Known rows, with every step that occurs
j > a > v > y: [ 10   2   3  -4 -12  -2  -4   1   3   0  -5  -2   3  15  -7  -5 -12   8
 -28  24 -15  -6  -2  -9  24   2   0  -8  -1 -13  -2  -3  -5  -5  -4  -8
   5   0 -17  -8   1  -8]
a > v: [  0  -2   7   0   3  -6 -18   2   9  -3 -12   5   1  -5  -5   4   5   3
 -17  15  -4  -3   3   4  14  -1   2  -3   9  10  -7  -7  -9  -6  17   8
   2   1  -7   8   4   2]
l > a > v > y > z > e > r: [ 23 -11  -4   0   3 -10 -13   4   9  -4  -5  25   5   3  -5   3  -2   3
   7  15 -16  -2  -6  -6  -9  25 -24  -5  21 -29   0 -13 -12  -7  18 -10
   5  -2  -2 -11  -1  15]
r > e: [ -1   9  -3   2   5  -7 -22  -3   9  -5  -2 -10   2  -4  -5   8  12  12
  26   8  -3   0   5   0  18   2 -13  -5  10   2  10  -5   5  -3  -2  -7
   3   2   4  12  12  -2]
l > m > z > y > v > a > j: [-12  -2   5  12  13  -3  -2  -9  -9   5   0  -8   1  16   5  -8   0  -9
  18 -36  22   3   3  -5  -9 -21  21  11 -14   1   5   5  -3  -6 -22  13
 -10   1   0  16  -4   9]
l > a > v > y > z > m > j: [ 26   3  -4   0 -11  -1 -10   8  -7   6  14  17   0  -7  -4  -5 -15  -7
   3  22 -20  -5 -15   3  23  18  -7  -2  17 -17 -13 -28  -2  -7  -4  -2
  11   5   5 -16 -13  -3]
j > m > z > y: [-14  -6   2   8   7   7   9  -3  -1   2   7   0  -2 -11   3  -7  11  15
 -13  -7  -3  10   2   6 -21  -4  10  12  -2  15  10   8   6   8 -10  -2
   5   7   7  23  -5  -6]
m > z > e > r: [ -2 -16 -15  -1  13  -4  -1  -3   3  -6 -22  22  -2  -4  -3   0  18  18
   4  -2   2  -5   7   3 -30   0  -7   7  -1   1  18   0  -3  11  22  -6
  -4  -3   1  12   8  15]
v > a > j > m > z > e: [-17  -7 -10   0   4   3  23  -5  -6   1  -5   8  -3   4  -2  -8  14   5
   9 -38  -9   8   7  -1 -21   3  12   8 -16   1  13  23  -4  19 -14  -5
  -9  -2  -6   7   9  18]
l > m: [  2   2  12   2  11  -2 -11   0   7  -1 -10 -12   0   6   1  10  12  -7
  18  -2   8   0  16  -5   9  -8   0  -6   8   7  -5   5   8  -3   3  29
  -4   5  -4   9   1  -3]
v > y > z > m > j > a: [ 16   8 -13  -8 -11   8   8   1  -8   6   6  18  -3   6  -1  -3 -16  14
  -8   8 -12  -4 -13  -1  27   8  -5  -1  11 -14  -1  -8  13   7 -15 -11
   6   4   6   5  -3 -16]
m > z > y > v > a > l: [-12  -7  -2   8  -1   0   9  -6  -6   1   6  -9   3   0   5 -11  -6  -6
  -8  -7  25   5  -6  10 -30 -13  10   5 -11   5   7  12  -7  -2  -4 -15
   0 -11   9 -12  -1   7]
y > v > a > j: [ -1  12   1  -5   3  -7   4  -5   6  -3  -2  -4   5  13   2   7  -2  -8
  13 -25  21  -1  -5  -1   8 -10   4   4  -5   3   0   0  -9  -6   4   1
 -10 -12  -7  13  12   2]
z > y > v > a > j > m: [ -7   8   7  -4   6  -1  12  -5   5   1  19 -10   3   4  10   9  -2  -6
  -6 -33  14  11  -5  -1 -13 -10   9  13 -18  10   3   8  -2  -4 -21   0
  -2   0   6  23   4  -6]
z > y > v > a > l > m: [ -2   0  12   3   7  -2  -4  -2   1   0  11 -22   3  10  10   6   0 -29
   7 -18  29   7   7   1 -28 -17   5  -5  -8   1  -5  17   1 -10 -15  17
  -1  -4  14 -12  -3   1]
l > a > v: [  8  -2   6   1  -1  -8 -12   5   3  -3  -3 -15   4 -10  -6   3   0 -16
  -7  17 -12  -1 -11  -6  12   6  -8  -5   3   0 -14 -10 -13 -11  14  10
  -2  -4 -13  -9  -6   3]
l > m > j > a: [ -5   5   1   0  -4  12   3   0  -8   2  -3 -18  -6  -2   3   5  -2  -8
   5   8  -7  -3   2 -10  15  -1  -7  -5  -9   4  -7 -14  12  -2   1  11
  -6   4  -4   4  -7  -5]
v > y: [  8  11   4   1   2  -4  -9  -2   9  -1  -4   2   4  18  -2   4   6   1
  11   3   8  -4  10  -3  13  -2  -5  -7  10  -5   7   0   6  -7   2  -2
   1  -1   1   7   9 -16]
v > a: [  0   1  -2  -5   4   1   7 -10   7  -4  -8 -11   2   4  -4  13   9  -6
  -2  -3  12   3  -4  -3   4  -4 -10  -8  -4  -1   3   4   1   6   6  11
  -7 -15   4  24   7  -1]
y > v > a > l: [ -4   5   1  -4  -5  -2  12  -1   6  -5   7 -15   5   0   2   5  -3  -8
  -2  -5  25   1  -2   7  -7  -3  -3  -5  -6   2  -4   8  -5  -7   7  -6
   3 -13   4 -25   7   3]
l > a: [  7   4   3  -4   0  -8  -4   1   2  -4   1 -19   2  -6  -4   8   5 -13
   8   2  -2   2 -12  -9   8   1 -14  -6  -1   1  -8  -5   1  -9  13   9
  -6  -9  -7   5  -4  -9]
z > m > j > a > v: [ 10  -2  -7 -11 -10   4  -2   5  -9   2  -2   7  -6 -11  -3   1 -11  -3
 -37  25 -24  -9  -5   2  17  -1   8   2  -9   8 -10 -20  -2   6  -3  -2
   3   6  -5   5  -6  -8]
v > y > z: [  9   9   2   4   2   0 -11  -3  12   1  -2  19   4  11  -1   2  -2  15
  11  -2  10   1  -2   1  25   6 -10  -5  30 -12   6  -1   8  -1   4  -2
   3   2   3   9   7  -8]
j > a > v > y > z > e > r: [ 13 -12 -10 -11  -4  -5  -7   2   9  -4 -13  32   3   9  -5   2  -7  24
 -21  18 -15  -4  -3  -5   1  19 -17  -3  15 -26   5  -1  -6   5   9 -22
   3   2  -6  -3   5  13]
j > m > z > y > v > a: [-11  -2  -8   6   1   9  31  -6   2   2  17 -10   2  -5  10  -6   7   9
 -29 -29  12  15 -10  10 -26   1   6  13 -19  12   8   3   2   8 -17  -9
   7  -5   5  16  -5   4]

Rows
[  2  -1  -3  -3   7  -2  -2  -8   8  -4   5 -17   3   9  11  11   4 -22
 -20 -27  26   9 -12   0 -11 -12  -3   4  -8   7   4  -5   5   4  -9  -5
  -6 -11   7  33   5  -7] | z > y > v > a
[  5   7   5   7 -12  10  -4   3  -5   7   1  -5  -4  11  -3  -6 -13  -5
   0  26 -17  -9   9  -8  22   7   2  -8  -4  -6  -4 -27   3 -10  -5   4
   5   8 -11 -14  -7  -2] | l > m > j > a > v > y
[ -2 -17  -4   4  17  -2  -1  -2  -1  -4 -23  14  -2   2  -2   3  24   6
  25  -9   2  -4  21  -1 -32  -2  -5   3   0  -1  11   5   1   7  13  12
  -3   7   1   7   0  18] | l > m > z > e > r
[ -5  -7  -4  -3   5  -9  19   3  -5  -2   6  11   0 -12  -8  -7  11  10
  27  -8 -18   0  -3  -8 -39  11  -7  11 -14  -4   8   4 -12  -3   8  -4
  -2   5  -9  -9  -5  14] | l > a > j > m > z > e > r
[ 11   6   6   6  -2  -5 -16   1  10   0  -6   9   4  12  -6  -1   0   0
  -3  20  -4  -7  11   1  21   2   0  -8  12  -6   2  -8  -7  -7   6  -2
   5   4  -9  -3   5  -6] | a > v > y
[ -8  -9   8  14  15   0 -12  -4  -6   4  -8  -8  -2   4   4  -6  11  -6
  11 -10   7   2  13  -4 -11 -18  13   4   0   7   6   3   9   3 -13  17
  -5   6   2  19  -7  -3] | l > m > z > y
[-13  -3  -2   2   1  -6  13   5 -11   1   3  -1  -2 -10  -3 -11   7  -4
  20 -30 -20   5  -5  -8 -16   6   7  10 -15  -4   3  15  -5   8  -7  -4
  -8   4 -12 -11   1  10] | l > a > j > m > z > e
[ 10   6  -7  -7   2   4  -7   2  -4   1  -1   7  -6  -7   3   9   5 -13
   1   6  -5  -4   0   8   7  -5   2   1  -1  16  -1 -12  10   7   4   6
   2   6  13  23   1 -14] | z > m > j
[  8   2  -8 -15  -7   5   6   2  -9   1  -2  -4  -6  -3   1   5  -7  -4
 -21  11 -14  -4 -10   0  15  -3   1   0 -12   4  -4  -8  11   8  -5  -1
  -2   0   2  13  -4 -19] | z > m > j > a
[-7 11 11 -5  2 -3  3  1  5  1  5  8  0 -1 -1  5  3 12 22 -9 -5  1  7 -1
  7 -3  7  5  1 13  2 14 -2 -3 -3 10 -3 11 -6  7  6 -8] | a > j > m
[ -9   3   5   6  -1  10   8  -3  -5   2   8 -14  -3  -4   1   8  -1 -17
  33  21  13  -2  17   1 -11   1  -4 -13  -4   2  -4   7   1 -12   8  20
  -1  -6  14 -17  -3   8] | v > a > l > m > j
[ 21   3  -6   3  -4   5 -15   6  -1   5   6  37  -1   2  -2  -5 -11  11
  -7  18 -13  -7   2  12  26  11   3   0  24  -6  -1 -15   1   0  -5  -4
  14  13  10   4  -3  -4] | a > v > y > z > m > j
[  2   5   3  -2  10  -6 -19  -1   7  -4   0 -10   3   4  16   8   5 -11
 -12 -22  19   6  -5   4  -5 -15   2   8   0  14   1  -7   6  -2   0  -4
  -1  -2   6  22   5 -15] | z > y > v
[ -8   4   6   8   1   7  -1  -2  -5   4  20 -17  -1  -1  14   3  -7 -37
  18  -4  25   4   7   5 -30 -10   3   0 -12   9  -3  -5   4 -10  -9   5
   0  -2  21  -2  -6   3] | z > y > v > a > l > m > j
[-15  -5  14  13   1   0   2   3  -6   2  -8  -4  -1  -7  -7 -13   1  17
  29  10   6  -5  21   3  -6  -7  12  -4   1   8  -2  18  -2  -8   5  17
   0   8  -2 -37  -5  11] | a > l > m > z
[ -4   2  -5  -2 -14   9  -5   2  -4   1  -3  -1  -5 -10  -3  -1 -11   5
 -29  28 -20  -7  -7   0  22   6  -1  -1  -4   8  -7 -22  -5   1  14 -12
   0   0 -11   6  -3   1] | m > j > a > v
[-16  -5  12   6  -5  -2   5   3 -13   3  10 -19  -1   0   6 -17 -13   0
  -6 -10  11   0   1  -2 -19 -18  16   5 -17   2  -6  10   1  -3 -17  -3
   3   7  -6 -34 -12   1] | j > a > l > m > z > y > v
[ -7   2   6 -13 -10  -3   5   2   0  -3  -2 -13   0  -6  -5   1 -11   6
  -5  19  -1  -4   1  -3   5  -7  -1  -9  -7  -1  -8  18  -1  -1   6  -5
  -2  -3  -6 -22   3  -6] | j > a > l
[ 15  -6  -4   4   0  -8 -22   8   4  -1  -6  12   4   3  -1  -3  -2 -12
   0  -6 -13   4 -10  -5   9  21 -10  -6  22 -26  -7   1  -4   3   2 -12
  -2  -4  -7 -16   3  13] | l > a > v > y > z > e
[  8   2 -10 -13  -7  10   3   2  -8   2  -1  13  -5 -11   2   1 -11  14
 -19   7 -13  -1 -16   2  24   7  -4   4   8   1  -7  -3  12  13  -6  -2
  -1   4   4  13  -5 -10] | y > z > m > j > a
[-13   5  -1  -6 -15   8   3   2  -9   1   5  -5  -5 -14  -2  -3 -17  -4
   1  31  -4  -6   1   1   2   0  -4  -6  -9   5  -4  -2   2  -4  12 -13
  -2  -3   5 -20  -3  -5] | m > j > a > l
[-12   2  -1   6   0   8  23   1   2   1   4   4  -1 -15  -3  -9  10  32
  -2  -4  -6   4   1   8  -6   6   2   7  -3  16   5   9   3   6   4   5
   8   7  -6  -3  -1   1] | j > m > z
[ -7  -1   3  -5  -1  -1  11  -5   4  -3  -2  -9   2   0  -5   9   1  -9
   6  15  15   1   5   1 -10  -3  -5 -13  -1   1   0  20  -5  -1   8   5
  -4 -14   9  -4   5   2] | v > a > l
[ -2  -4   2  -9  -9  -1  -6   1   2  -3 -11  -8   0  -1  -7   2  -9   9
 -32  22 -16  -3  -9  -4  22  -2   1  -3  -3   0  -8  -6  -7   4   6  -3
  -3  -2 -18   0  -1   2] | j > a > v
[ 18  11  -9  -1  -1   6  -5   1  -2   5   5  29  -2   3   3   0  -5   5
  14   6   2  -4  -1   7  18   8  -2   0  21  -6   3 -12  14   6  -7  -2
   9   8  17  12   1 -16] | v > y > z > m > j
[-14  -7  -9   3   4   7  13   3   0  -1  -7   5  -3  -9   4  -7  19  13
  -7 -22 -11   9   6   8 -22   8   6   9  -8  10  11  13   5  20  -3  -8
  -1   7  -4   3   7   9] | j > m > z > e
[ 16   3   7   5  -7  -6 -12   3   5   2   7   8   6   1  -6  -4 -12   5
   3  17 -10  -2 -16  -6  30  20 -12  -7  24 -24 -10 -13  -8 -14   7   0
   5   0  -7 -18  -6   3] | l > a > v > y > z
[-14 -10  -3   8   2   2  15   3  -6  -2  -8 -12   0   2   4  -9  10 -12
  13 -34  19   3  16   6 -29  -4  11   0 -10  -3   1  19  -1  10  -7  -1
  -2  -4  -1 -41   7  25] | y > v > a > l > m > z > e
